What can hang from each mark
J: U
P: M Q U
Q: M P
T: U
U: J P T
X: J
M: P Q V
N: Q
V: M U

Every row comes from one small tree of marks. The marks that hang from a mark follow it in brackets, in alphabetical order. Every link used is in the known rows. Which tree was each row made from?
Known rows
M[Q]: [ 1.47 -0.68  0.47 -0.80  0.41 -0.62  0.02  0.51 -1.61 -0.86  0.35  0.33
 -0.47  1.54 -0.01  0.76 -0.25 -0.46  0.14  0.62  0.89 -1.22 -0.17  0.18
 -1.50]
P[M Q U[T]]: [ 2.18  0.22  0.76 -3.35  2.81 -0.90 -0.24 -1.27  0.68 -1.64  1.15  0.09
 -3.05  1.96 -1.80  0.17 -0.13 -1.00 -3.22  4.04  0.63  1.19 -2.94  3.26
 -1.16]
P[M[V] Q U[J T]]: [ 1.68  0.75  0.63 -3.02  3.32  0.15  0.47 -0.97  0.72 -0.38  0.49  0.69
 -4.79  2.35 -1.69  0.23 -0.86 -0.73 -2.15  6.20 -0.22 -0.27 -4.18  2.01
 -1.48]
X[J[U[P T]]]: [ 0.90  1.26 -0.82 -0.61  2.59 -0.83  0.11  0.79 -0.32 -0.08 -1.17  1.44
 -1.67  0.78  0.22  2.24 -3.46 -1.40 -2.17  4.41  2.28 -0.29 -1.14  0.97
 -0.86]
M[P[Q U[J T]] V]: [-0.08  1.19 -0.56 -1.74  3.51  0.44  0.53 -1.12 -1.14  0.74 -0.40  1.14
 -4.68  1.05 -1.57  0.38 -2.57 -0.20 -0.15  5.48 -1.36 -1.42 -3.91  0.96
 -2.32]
V[M[P[Q]] U[J T]]: [ 0.91  1.24  0.01 -1.79  2.97  2.09  0.38  0.57 -2.90 -1.11 -0.64 -0.39
 -4.21 -1.06 -0.52 -0.18 -2.54  1.64  0.11  5.22 -1.21 -1.21 -3.96  3.04
 -1.54]
J[U[P[M[V] Q] T]]: [ 0.95  0.21 -0.39 -2.07  2.56 -0.68  0.30 -0.04  1.21  0.19  0.20  0.89
 -4.34  1.65 -0.27  1.51 -1.63 -0.56 -2.29  6.09 -0.03 -0.28 -2.39  2.72
 -0.97]
X[J[U]]: [ 0.57  0.41 -0.16 -1.10  1.43 -0.71 -1.35  0.72 -1.67 -0.79 -1.27  1.11
 -0.13  1.45 -0.09  1.64 -1.80 -0.85 -1.65  2.36  1.97 -0.79  0.35 -0.17
 -0.97]
J[U[P[Q] T]]: [ 0.64  0.32 -0.89 -1.28  2.14 -1.01  0.77  0.52  0.37 -0.41  0.20  0.76
 -2.29  0.86 -0.18  2.19 -1.87 -1.10 -1.85  4.59  1.18  0.77 -1.54  2.13
 -0.75]
Q[M]: [ 1.63  0.16  1.62 -0.92  0.00 -0.07  0.45  2.36 -1.23 -0.96 -0.46 -0.24
  0.20  0.88 -0.10  0.56  0.14 -0.38 -1.03  0.74  0.81  0.54 -1.31  1.36
 -1.13]
T[U[J P[Q]]]: [ 0.01  1.01  0.42 -0.94  2.02  0.44  2.88  1.88 -1.07  0.02 -0.60 -1.51
 -1.03  0.19 -1.19  1.04 -1.75 -1.16 -0.89  4.16  0.84 -0.51 -1.80  1.35
 -1.67]
T[U[J P[M]]]: [ 1.45  0.62  1.48 -0.72  1.68  1.19  2.31  2.09  0.36  0.23 -0.82 -2.20
 -1.58 -0.12 -0.89  0.68 -2.26 -1.82 -2.04  3.78  0.90 -0.38 -2.00  2.25
 -1.15]
N[Q[P[U[J]]]]: [ 0.55  1.07  0.24 -2.44  2.60  1.45  1.80  2.74  0.11 -0.85 -0.37  0.92
 -2.44 -0.44 -1.58  0.92 -1.43 -0.12 -0.21  2.66  0.86  0.68 -1.99  1.10
 -1.22]
P[Q]: [ 0.77 -0.02  0.45 -1.68  0.29 -1.55  0.39  0.32 -1.33 -0.95  0.44 -0.33
 -0.11  1.81 -1.07  0.50  0.39 -0.57 -0.90  1.63  0.98 -0.18 -0.74  1.00
 -1.15]
Q[M[V] P]: [ 0.62  1.33  0.40 -1.49  1.30  0.75  1.25  2.70 -1.17 -0.45 -0.87  0.55
 -1.51  0.09  0.24  0.17  0.74  1.16 -0.18  1.57 -0.72 -1.16 -2.02  0.71
 -1.42]
U[J P[M Q] T]: [ 2.22  1.06  0.28 -1.70  1.87  0.04  2.51  0.26  1.42 -0.14  0.31 -0.71
 -3.29  1.72 -1.21  0.89 -1.94 -2.16 -2.20  5.76  0.85  0.72 -4.10  2.41
 -0.91]
P[M[Q V[U[T]]]]: [ 2.35 -0.85  0.51 -1.64  2.68  0.00 -0.85 -0.37 -0.82 -0.69  0.18  1.06
 -4.37  1.29  0.49 -0.14 -0.82  1.84 -0.95  4.25 -0.67 -2.34 -2.15  2.49
 -1.24]
P[U[T]]: [ 1.66  0.19  0.64 -1.43  2.05 -1.08 -0.19 -0.17  0.01 -0.87  0.50  0.48
 -1.71  0.72 -0.88  0.65 -0.96 -0.90 -2.05  2.28  1.52  0.47 -1.58  2.10
 -0.91]
J[U[P[M[Q]] T]]: [ 2.24 -0.55 -0.33 -1.23  2.52  0.39  0.11  0.30  1.15 -0.58  0.40  0.86
 -3.61  1.05  0.61  1.93 -2.36 -1.42 -1.92  4.33  0.66  0.11 -1.70  2.37
 -1.03]
V[M]: [ 1.40  0.31  1.64 -1.45 -0.05  0.03 -0.04  1.63 -1.95 -1.44  0.13 -0.94
 -0.52  0.12 -0.14  0.15 -0.04  0.02 -0.64  0.69  1.33 -0.71 -0.47  1.98
 -0.90]
U[J P[M[Q]] T]: [ 2.89  0.37  0.33 -0.76  1.96  0.90  2.11  0.49  1.14 -0.03  0.23 -0.10
 -3.67  1.36 -0.07  1.16 -2.55 -2.07 -1.15  4.75  0.84 -0.37 -3.56  1.55
 -1.26]
Q[M P[U]]: [ 1.43  1.03  0.37 -2.43  2.68  1.40  0.90  2.47 -0.55 -1.77 -0.32  0.23
 -1.02 -0.70 -1.24 -0.09  0.48  0.17 -1.62  0.99  0.17  1.26 -2.41  1.79
 -1.53]
U[J P[Q[M]] T]: [ 1.67  1.64  0.44 -1.15  1.93  0.68  3.14  2.19  0.09 -0.41 -0.37  0.10
 -2.41  0.98 -0.51  1.33 -1.66 -1.27 -1.13  5.16  0.53  1.18 -4.61  1.82
 -1.42]
U[J P]: [ 1.49  0.37  0.44  0.16  0.44  0.25  2.42  2.04  0.16  0.51 -0.62 -0.91
 -0.61  0.34 -1.03  0.81 -2.36 -2.10 -0.54  2.55  1.84  0.03 -1.69  0.59
 -0.90]
U[J P[M[Q V]] T]: [ 2.24  0.42  0.23 -0.77  2.24  0.71  1.93  0.41  0.87  0.82 -0.06  0.63
 -4.78  1.77  0.10  0.90 -2.52 -1.22 -0.50  5.51  0.04 -1.81 -3.60  1.08
 -1.54]
X[J[U[P]]]: [ 0.68  0.65 -0.56 -0.68  1.89 -0.49  0.01  1.48 -0.88 -0.15 -1.44  0.79
 -0.35  0.73 -0.61  1.69 -3.11 -1.45 -1.68  2.92  2.32 -0.23 -0.08  0.21
 -1.22]

Which tree is each row?
[ 1.80  0.52  0.61 -1.07  2.36  0.14  0.65  0.18  0.35 -0.57  0.13  0.30
 -2.32  0.78 -0.92  0.86 -1.75 -1.53 -1.68  3.70  1.46  0.49 -2.79  1.36
 -0.87]	P[U[J T]]
[ 1.29  0.83  0.57 -1.64  2.96  0.99  0.94  1.69 -1.57 -0.69 -0.81  1.18
 -3.77  0.90  0.01  0.27 -0.75  2.01 -0.44  6.04 -1.01 -0.82 -4.42  1.93
 -1.34]	P[Q[M[V[U[J T]]]]]
[ 0.13  0.13  0.03 -1.57  1.96  0.34  0.81  2.42 -0.72 -0.10 -0.69  1.09
 -2.03  0.97 -0.44  1.34 -1.01  0.20 -0.75  4.01 -0.32  0.33 -1.77  1.32
 -1.71]	J[U[P[Q[M[V]]]]]
[ 0.22  0.63  1.04 -1.16  2.42  0.92 -0.03  2.84 -2.19  0.37 -1.69  2.10
 -4.48 -0.70  0.54  0.57 -2.88  3.35  0.87  4.05 -1.96 -1.25 -2.71  3.13
 -1.79]	N[Q[M[P V[U[T]]]]]
[ 0.68  0.58  0.83 -3.62  2.79  0.48  0.50  1.81  0.61 -0.62  0.03  1.19
 -3.88  0.38 -1.66 -0.02 -0.50  1.06 -1.10  2.75 -0.22 -0.27 -1.62  2.35
 -1.39]	N[Q[P[M[V] U]]]
[ 0.86  0.46  1.03 -2.19  1.93 -0.35  1.69  1.08 -0.24 -0.56  0.04 -1.97
 -1.31  0.58 -1.43  0.41 -0.77 -0.82 -2.48  3.45  0.54 -0.01 -1.43  3.13
 -1.61]	T[U[P[M Q]]]
[ 1.21  1.16 -0.40 -1.49  3.03 -0.52 -0.42  0.25  0.51  0.50 -1.23  1.55
 -3.80  1.66  0.08  1.62 -3.26 -0.92 -2.68  5.85  1.09 -1.34 -1.93  1.39
 -1.06]	X[J[U[P[M[V]] T]]]
[ 1.14  0.91 -0.21 -1.19  1.41 -1.67  1.91  0.39  0.07 -0.26  0.47 -0.07
 -1.71  1.12 -0.70  1.14 -1.25 -1.09 -1.48  3.65  1.34  0.30 -2.20  2.12
 -0.97]	U[P[Q] T]
[ 1.40  1.31 -0.75 -2.54  3.38 -0.71  0.08 -0.24  0.37 -0.87 -0.48  1.04
 -3.00  1.99 -0.71  1.78 -2.71 -1.51 -3.33  6.13  1.39  0.41 -2.49  2.10
 -1.19]	X[J[U[P[M Q] T]]]
[ 1.47  1.02  0.16 -1.71  3.59  2.79  0.16 -0.08 -2.24 -1.03 -0.07  0.59
 -4.66 -0.59 -0.46  0.43 -3.01 -0.20  0.47  3.81 -0.87 -1.21 -3.72  1.71
 -2.51]	V[M[P[U[J T]] Q]]
[ 1.92 -0.45  0.97 -3.42  2.20 -0.55 -0.40 -0.56  0.16 -1.63  0.99 -0.52
 -1.68  1.88 -2.62 -0.39  0.30 -1.04 -2.74  2.61  0.66  1.24 -1.93  2.55
 -1.52]	P[M Q U]
[ 0.62  1.08 -0.53 -1.73  3.27  0.56  0.68 -1.00 -0.91 -0.11 -0.13  0.34
 -3.63  0.66 -1.82  0.53 -2.61 -1.11 -0.77  4.70 -0.64 -0.05 -3.85  1.48
 -1.98]	M[P[Q U[J T]]]
[ 1.09  0.09  0.38 -2.20  2.27  0.12  0.79  0.23 -0.62 -1.02  0.33 -0.10
 -1.34  1.49 -2.38  0.25 -0.64 -1.35 -1.15  3.27  1.00  0.71 -2.30  0.74
 -1.55]	P[Q U[J]]
[ 1.80  1.10 -0.31 -1.47  2.76 -0.36 -0.20  0.39  0.79 -0.33 -0.96  0.93
 -2.69  1.25 -0.11  1.81 -3.35 -1.75 -3.36  5.08  1.90  0.14 -1.89  2.00
 -0.76]	X[J[U[P[M] T]]]
[ 1.59  0.14 -0.37 -2.15  2.38 -0.49  0.40  0.08  1.44 -0.70  0.45  0.24
 -3.25  1.34 -0.44  1.74 -1.68 -1.54 -2.98  5.33  0.81  1.18 -2.32  3.21
 -0.68]	J[U[P[M Q] T]]
[ 2.04 -1.18 -0.06 -1.30  1.82  0.75 -0.06  0.93  0.53 -0.59  0.14  0.25
 -2.22  1.00 -0.26  1.33 -1.93 -1.50 -1.48  2.91  0.75  0.20 -0.66  1.68
 -1.33]	J[U[P[M[Q]]]]
[ 1.77  0.72 -0.23 -2.03  2.99  0.41  0.21  0.59  0.16 -0.62 -0.31  0.32
 -4.25 -0.34  0.15 -0.63 -0.35  2.11 -1.79  4.27 -0.77 -1.91 -2.71  3.08
 -0.43]	Q[P[M[V[U[T]]]]]
[ 1.63  1.19 -1.03 -1.80  4.02  1.70  1.53  0.24 -0.08 -1.22  0.33  1.19
 -3.67  0.11 -0.37  0.92 -1.16 -0.55 -0.55  3.67  0.15 -0.56 -3.53  0.55
 -1.55]	M[Q[P[U[J T]]]]
[ 0.17  0.75 -0.77 -0.91  2.97  0.65  0.43 -0.28 -2.12  0.65 -1.11  0.67
 -4.54  0.22 -0.50 -0.06 -2.70  1.67  0.59  5.89 -1.78 -2.51 -3.57  1.49
 -1.72]	M[P[Q] V[U[J T]]]
[ 1.28 -0.50 -0.08 -2.17  1.68 -0.12  0.38  0.73  0.84 -0.72  0.30 -0.46
 -1.87  1.30 -1.36  1.14 -1.29 -1.53 -2.45  3.90  0.79  1.23 -1.25  2.45
 -0.96]	J[U[P[M Q]]]
[ 1.56  0.23  1.06 -0.93  2.35  1.75  2.18  1.66 -0.30 -0.12 -0.42 -1.42
 -2.33  0.44 -0.49  0.90 -2.20 -1.40 -1.00  3.79  0.33 -1.12 -2.05  1.55
 -1.92]	T[U[J P[M[Q]]]]
[ 1.22  1.27 -0.29 -0.87  1.67 -0.47  2.81  0.68  0.38  0.13  0.04 -0.20
 -2.31  1.13 -0.86  1.28 -2.10 -1.76 -1.08  5.07  1.29  0.23 -3.33  1.37
 -1.03]	U[J P[Q] T]
[ 0.88  1.52  0.96 -2.69  2.91  2.58  2.14  4.18 -0.11 -1.31 -0.82  1.19
 -2.56 -0.57 -1.36  0.95 -1.04  0.33 -0.27  2.78  0.12  1.69 -3.25  1.54
 -1.64]	N[Q[M P[U[J]]]]
[ 1.00  0.56  1.26 -1.11  2.45  0.26  1.54  4.09 -0.51  0.16 -1.12  1.89
 -3.80 -0.59  0.31  0.88 -2.60  2.56 -0.13  4.65  0.02 -0.06 -2.62  3.53
 -1.24]	N[Q[M[V[U[P T]]]]]
[ 1.88 -0.06 -0.04 -0.21  1.97 -0.67  1.08  1.46 -0.14 -0.30 -0.31 -0.28
 -1.80 -0.74 -0.33  0.26 -2.30  0.38 -1.46  3.34  1.48 -0.08 -1.72  3.01
 -0.49]	V[U[P T]]
[ 1.75  1.64  0.14 -2.34  3.36  1.08  1.01  1.79 -0.02 -1.71 -0.10  0.83
 -2.47 -0.63 -0.34  0.50  0.00  0.22 -2.07  2.40  0.10  1.23 -3.47  2.52
 -1.24]	Q[M P[U[T]]]
[ 0.56  0.77  1.53 -1.74  2.27  2.44  0.94  3.18 -1.26 -0.17 -1.41  1.07
 -2.81 -0.29 -1.64  0.80 -3.19 -0.07  0.52  2.82 -0.75  1.28 -3.03  1.60
 -2.38]	N[Q[M[P[U[J]]]]]
[ 0.28  0.61  1.57 -1.21  0.34  0.71  0.54  3.25 -1.89 -0.02 -1.30  0.77
 -1.59  0.00 -0.35  1.09 -2.14  0.67  0.79  1.17 -0.75  0.38 -1.39  1.85
 -2.00]	N[Q[M[P]]]
[ 0.22  1.56  0.92 -2.69  3.06  2.39  1.99  4.07 -0.42 -0.46 -1.05  1.92
 -3.63 -0.26 -1.03  0.72 -1.04  1.29  0.37  3.50 -0.65  0.30 -3.28  1.02
 -1.89]	N[Q[M[V] P[U[J]]]]
[ 1.61 -0.03 -0.51  0.06  3.21  0.97  1.73  1.21 -0.77  0.59 -0.63  1.16
 -4.26  0.15  0.29  0.46 -3.07  0.92  0.64  5.52  0.03 -2.36 -2.99  1.08
 -1.49]	M[Q V[U[J P T]]]
[ 0.52  0.49  1.12 -1.92  0.82 -0.53  0.59  1.61 -1.85 -0.61 -0.27  0.69
 -1.26  2.00 -0.52  0.34  0.89  0.80 -0.36  2.49 -0.52 -0.58 -1.99  0.94
 -1.86]	P[Q[M[V]]]
[ 2.33  0.63  0.69 -3.03  3.12  0.28  0.64 -0.91  1.09 -1.25  0.77 -0.03
 -3.72  1.99 -1.89  0.41 -0.90 -1.65 -2.83  5.41  0.57  1.14 -4.16  2.53
 -1.15]	P[M Q U[J T]]
